Each row comes from the steps of one walk. Every step used is in the known rows, and no mark comes twice. Write the walk behind each row, first mark first.
In the rows, 128 means zero.
Known rows
B-N-A-Y: [155 151 150 154 174 136  91  47 160 134 242 104 113 135 124  91 125 133
 155  96 181 158 147 109  93 153 144 116 145 122 131 145]
K-C-A-Y: [167 107 125 131 159 120 108  80 135 135 207 172  89 129 151 100 121 118
 106 106 136 148 146 170  88 136 162 106 130 150 156 121]
A-L-B-N: [145 163  72 144 115 122 110 125 109 137 183 107  78 144 114 108 126  95
 153 109 174 171 102 136 140 151 105 118 139 110 142 128]
K-N-A-L-B: [125 167  71 158 120 121 108 137 134 131 156 130 129 138  95  41  98  99
 160 117 132 162  95 139 113  89 138 131 136 123 132 122]
Z-X-N: [146 138 151 148 146 123  83  99 107 131 143 125 133  95  77 165 128  99
 140 113 102 102 134 165  77 144 154 115 132 116 148 125]
Q-N-A: [131 141 183 138 149 126  96 109 168 116 177 166 129 112  96  77 121 156
 127 108 123 131 142 125  68 158 158 107 136 134 120 145]
Z-X: [156 128 153 135 134 123  81 120 117 130 158 123 103  96  84 148 140 114
 117 108  94 118 137 139  95 151 146 108 114 139 153 124]
L-B-N-K: [138 151 111 115 121 135 124 142 151 132 140  87 111 157 160 168 119 153
 118  93 176 147 125 114 146 179  83 120 126 124 146 128]
Q-N-K: [136 131 173 106 159 122 113 124 158 126 116 155 113 134 154 143 123 193
  84 116 120 118 140 122  97 214 130 103 130 120 145 132]
Z-X-N-K-C: [149 137 110 150 139 127  92 118 119 129  53 134 172 131 133 235 111 164
 128 117  88  98 140 173  81 103 133 127 138 129 157 111]
C-K-N-A-L: [152 160  80 159 124 124  95  81 161 132 119 138 143 122 127  31  99 125
 144 107 106 141 104 112 108 115 148 132 159  94 141 115]
J-N-K: [145 121 155  89 169 128  98  88 170 140 105 150 125 163 143 156 128 165
  86 116 177 105 154 118 132 204  88 130 124 133 152 108]
C-A-Y-W: [172 108 158 130 177 128 124  75 159 146 228 139  48 130 138  36 129  93
 173  88 155 130 121 130 116 181 175 129 123 156 141 125]
X-N: [141 134 151 141 154 120 100  94 129 137 172 155 111 104  83 151 124 111
 114 116 142 109 117 150  90 173 137 120 146 107 142 117]
X-N-K-C: [144 133 106 140 146 125 112 113 144 138  79 154 149 139 140 217 106 177
 106 118 128 106 127 157  95 134 119 126 151 119 152 103]
L-B: [139 135 145 120 115 124 121 154 132 137 169 135  83 119  91 119 126  98
  96 107 142 136 112 133 134 154 112 123 122 127 139 124]
Q-N-K-C-A: [143 115 130 113 135 119 117 132 163 110 113 186 129 144 191 136 108 200
 103 109 105 127 157 165  73 171 146  97 124 160 151 121]
Q-N: [138 129 183 122 147 114 105 116 139 122 177 159  97 111 100 101 131 157
  89 113 115 131 132 142  74 195 144 105 130 122 139 134]
X-N-A-Z: [147 137 147 148 140 127  90 124 140 143 181 120 167  93  73 140 112 119
 188 111 128 125 108 113  89 139 149 124 139 106 112 104]
K-C: [158 119 111 143 123 122 101 123 135 132 147 159 102 116  96 160 125 159
  95 111 117 132 123 149  89 118 126 122 136 142 148 106]
B-L: [158 118 130 117 127 119  98  81 153 142 170 166  82 109  48 150 142 109
  83 101 128 126 116 121 117 191 138 104 150  97 135 131]
V-Y-W: [145 115 144 150 145 130 111 108 151 147 195 125  54 102 125 132 143 124
 169  88 126 115  92 123 115 226 132 132 133 141 130 154]
T-Y-W: [169 114 183 117 161 120 127 108 175 148 179 119  31 122 110  79 135 130
 131  77 146 114  88 111 102 166 163 148 121 141 145 138]
N-K-C: [156 121 106 127 137 128 109 132 156 134  93 152 113 141 150 198 115 190
  86 114 120 121 129 131 114 139 111 122 132 141 153 105]
L-B-N-A-Z: [148 154 121 142  96 135 103 158 136 132 209  60 150 122  96 121 116 124
 199  87 158 172 111  98 123 130 107 128 121 127 112 116]
N-K: [148 125 143 111 154 129 109 127 163 140 119 142  93 129 149 172 127 160
  95 115 137 113 127 100 130 200 117 113 125 132 149 112]
N-K-C-A: [156 106  97 117 132 126 111 132 168 126 116 176 112 133 184 167 110 171
 119 103 126 122 146 142 107 158 134 106 121 168 154 102]
K-C-A-N: [145  91 163 132 109 113 106  92 125 121 192 168 116 112 125  99 128 126
 161 103 157 137 132 150  88 137 171 113 116 165 155 129]
A-Z-X-N-K-C: [163 132 106 143 126 127  94 153 100 139  64  92 196 118 126 252 109 172
 166 116  70 113 122 152  88 107 131 128 125 116 147  92]
Y-W: [164 120 145 137 143 129 119 115 158 145 166 127  62 119  90  97 131 131
 165  92 136 113 101 115 118 168 140 141 126 147 134 108]
C-A-N-W: [136  96 212 129 119 113 109 108 132 118 192 148  90  97 117  70 131  75
 199 101 181 118 131 115 107 227 213 114 140 155 145 152]
X-N-W: [135 136 161 154 149 121 104 118 128 128 139 138 104 103  80 151 117  90
 152 114 151 100 120 144  93 202 169 128 176 108 137 130]

Which walk is each row?
[161 135  31 137 131 124 104 108 144 126 129 149 111 164 208 160 111 163
 170 107 156 157 136 145 112 155 121 103 136 151 159 108] => B-N-K-C-A-L
[165 146 127 154 111 137  68 125 124 126 190  49 171  94  92 150 128 142
 226  89 107 151 138 104  85 126 141 112 112 141 126 113] => B-N-A-Z-X
[154 144  32 147  93 119 113 133 112 123 181 143  95 151 152 102 114  97
 170  99 160 182 119 178 117 116 119 111 134 147 148 118] => K-C-A-L-B-N
[159 105 107 130 119 118 105 118 145 122 179 183  95 111 130 129 120 130
 116  99 120 133 140 163  88 140 143 107 123 168 151 105] => K-C-A
[159 111  99 124 128 120 112 143 134 135 115 139 167 123 165 203 101 163
 167 110 114 123 122 150  96 151 133 114 127 135 142  83] => X-N-K-C-A-Z
[149 161  29 143 111 130 122 150 122 136  87 111 117 180 171 173 110 157
 143 114 159 167 110 141 145 118  86 126 145 123 152 117] => A-L-B-N-K-C
[152 141 139 148 110 120 111 113 147 118  96 106 123 110 126  78 103 125
 114  91 105 117 115 124  95 193 154 141 175  98 151 125] => C-K-N-W
[148 135  64 119  95 131 125 149 156 118 135 119 130 166 199 163 102 159
 139  82 163 156 145 155 123 137  93 115 120 161 152 115] => L-B-N-K-C-A
[147 146  68 128 113 121 110 126 121 127 215 132  74 140 150  74 121  70
 175 100 178 174 115 149 138 169 124 104 129 136 144 128] => C-A-L-B-N
[136 161 119 145 108 135 107 124 160 124 198 102 125 135 104 102 116 117
 163  84 179 155 132 117 116 130 109 125 133 138 121 135] => L-B-N-A
[158 131 155 145 131 122  82 131  85 139 158  87 158  78  69 183 128 111
 179 115  79 118 114 148  82 144 150 118 119 107 139 106] => A-Z-X-N
[153 123  98 136 136 125  96 115 133 121  81 155 168 126 167 204 106 143
 154 106  94 100 158 187  76 117 153 109 123 154 160 111] => Z-X-N-K-C-A
[141 109 170 130 126 123 113 104 135 136 101 140 140 144 142 170 124 181
 134 117 155 124 123 116 116 138 144 128 126 136 159 128] => A-N-K-C
[147 125  85 123 142 115 114 126 140 120  99 201 114 155 197 115 110 174
 134 126 109 142 136 165  92 158 154  94 135 147 151 122] => Q-N-K-C-A-L
[164 134 161 157 182 139 112  74 175 151 196 123  81 135 103  40 123 115
 187  91 157 125 116  97 115 130 172 148 137 144 121 130] => N-A-Y-W
[169 113 111 145 109 118  87 138  90 125 149 122 177  89 105 177 115 117
 196 103  69 127 132 190  60 102 162 114 116 142 144  95] => K-C-A-Z-X-N
[159 114  60 104 152 122  96  89 150 134  86 197 125 182 190 130 114 147
 134 127 165 130 152 158 128 148 113 124 129 159 158  99] => J-N-K-C-A-L
[153 141 127 153 114 125  75 141 121 125 161  69 193  89  80 111 109 152
 202 103  61 143 121 128  62  95 159 120 105 139 135 101] => K-N-A-Z-X
[148 148 130 150 134 135  87  88 172 123 212 114 122 119 103 119 122 141
 163  92 171 145 143 103  88 159 127 116 137 140 129 127] => B-N-A
[132 110 200 110 142 122 112  98 145 140 132 135 114 130 143 141 134 156
 132 116 170 116 121  84 131 197 148 117 119 127 154 137] => A-N-K
[143 150  64 115 124 126 121 138 144 132 152 127  89 163 202 116 114 106
 173 102 182 161 122 129 157 186 110 104 124 136 147 124] => C-A-L-B-N-K
[143 145 150 154 178 125  98  62 154 134 201 119 133 127 110  55 107 136
 129 108 135 150 129 131  69 127 163 119 137 122 141 127] => K-N-A-Y
[130 173  89 170 131 129  89 134 105 136 122 139 153 125  78 102 109  44
 202 124 119 129 112 160 115  74 159 131 143 114 124 141] => Z-X-N-A-L-B
[160 122  79 125 122 129 108 112 165 118 144 135 124 149 198 178 110 188
 138  90 156 144 156 144  96 164 111 103 126 166 158 106] => B-N-K-C-A
[135  96 190 101 140 120 114  94 156 130 161 157 109 124 173 110 128 137
 162 108 179 118 136 100 127 209 166 105 106 155 156 134] => C-A-N-K
[176 104 102 120 107 126  93 170 123 130 104 110 160 111 169 202 116 170
 172 101  65 129 142 143 103 130 144 104  93 170 153  89] => N-K-C-A-Z-X
[138 135 140 151 132 114 107 127 136 116 143 112 106 108 100 104 109 129
 130 105 122 125 117 139  76 191 164 125 155 125 151 117] => K-N-W
[168 145 129 150  91 131  79 121 134 127 113  62 212  89 108  83 104 148
 177  88  42 135 121 111  80  99 150 140 122 108 136 105] => C-K-N-A-Z-X
[173 115  78 121 107 128 109 142 146 127 155  96 151 134 191 197 111 199
 171  90 134 159 137 125 101 167 110 106 115 153 147  88] => B-N-K-C-A-Z
[138 148 144 161 148 131  73  92 138 126 143 135 166  96  71 139 117  98
 173 107 108 101 144 148  71 106 168 119 135 128 129 133] => Z-X-N-A
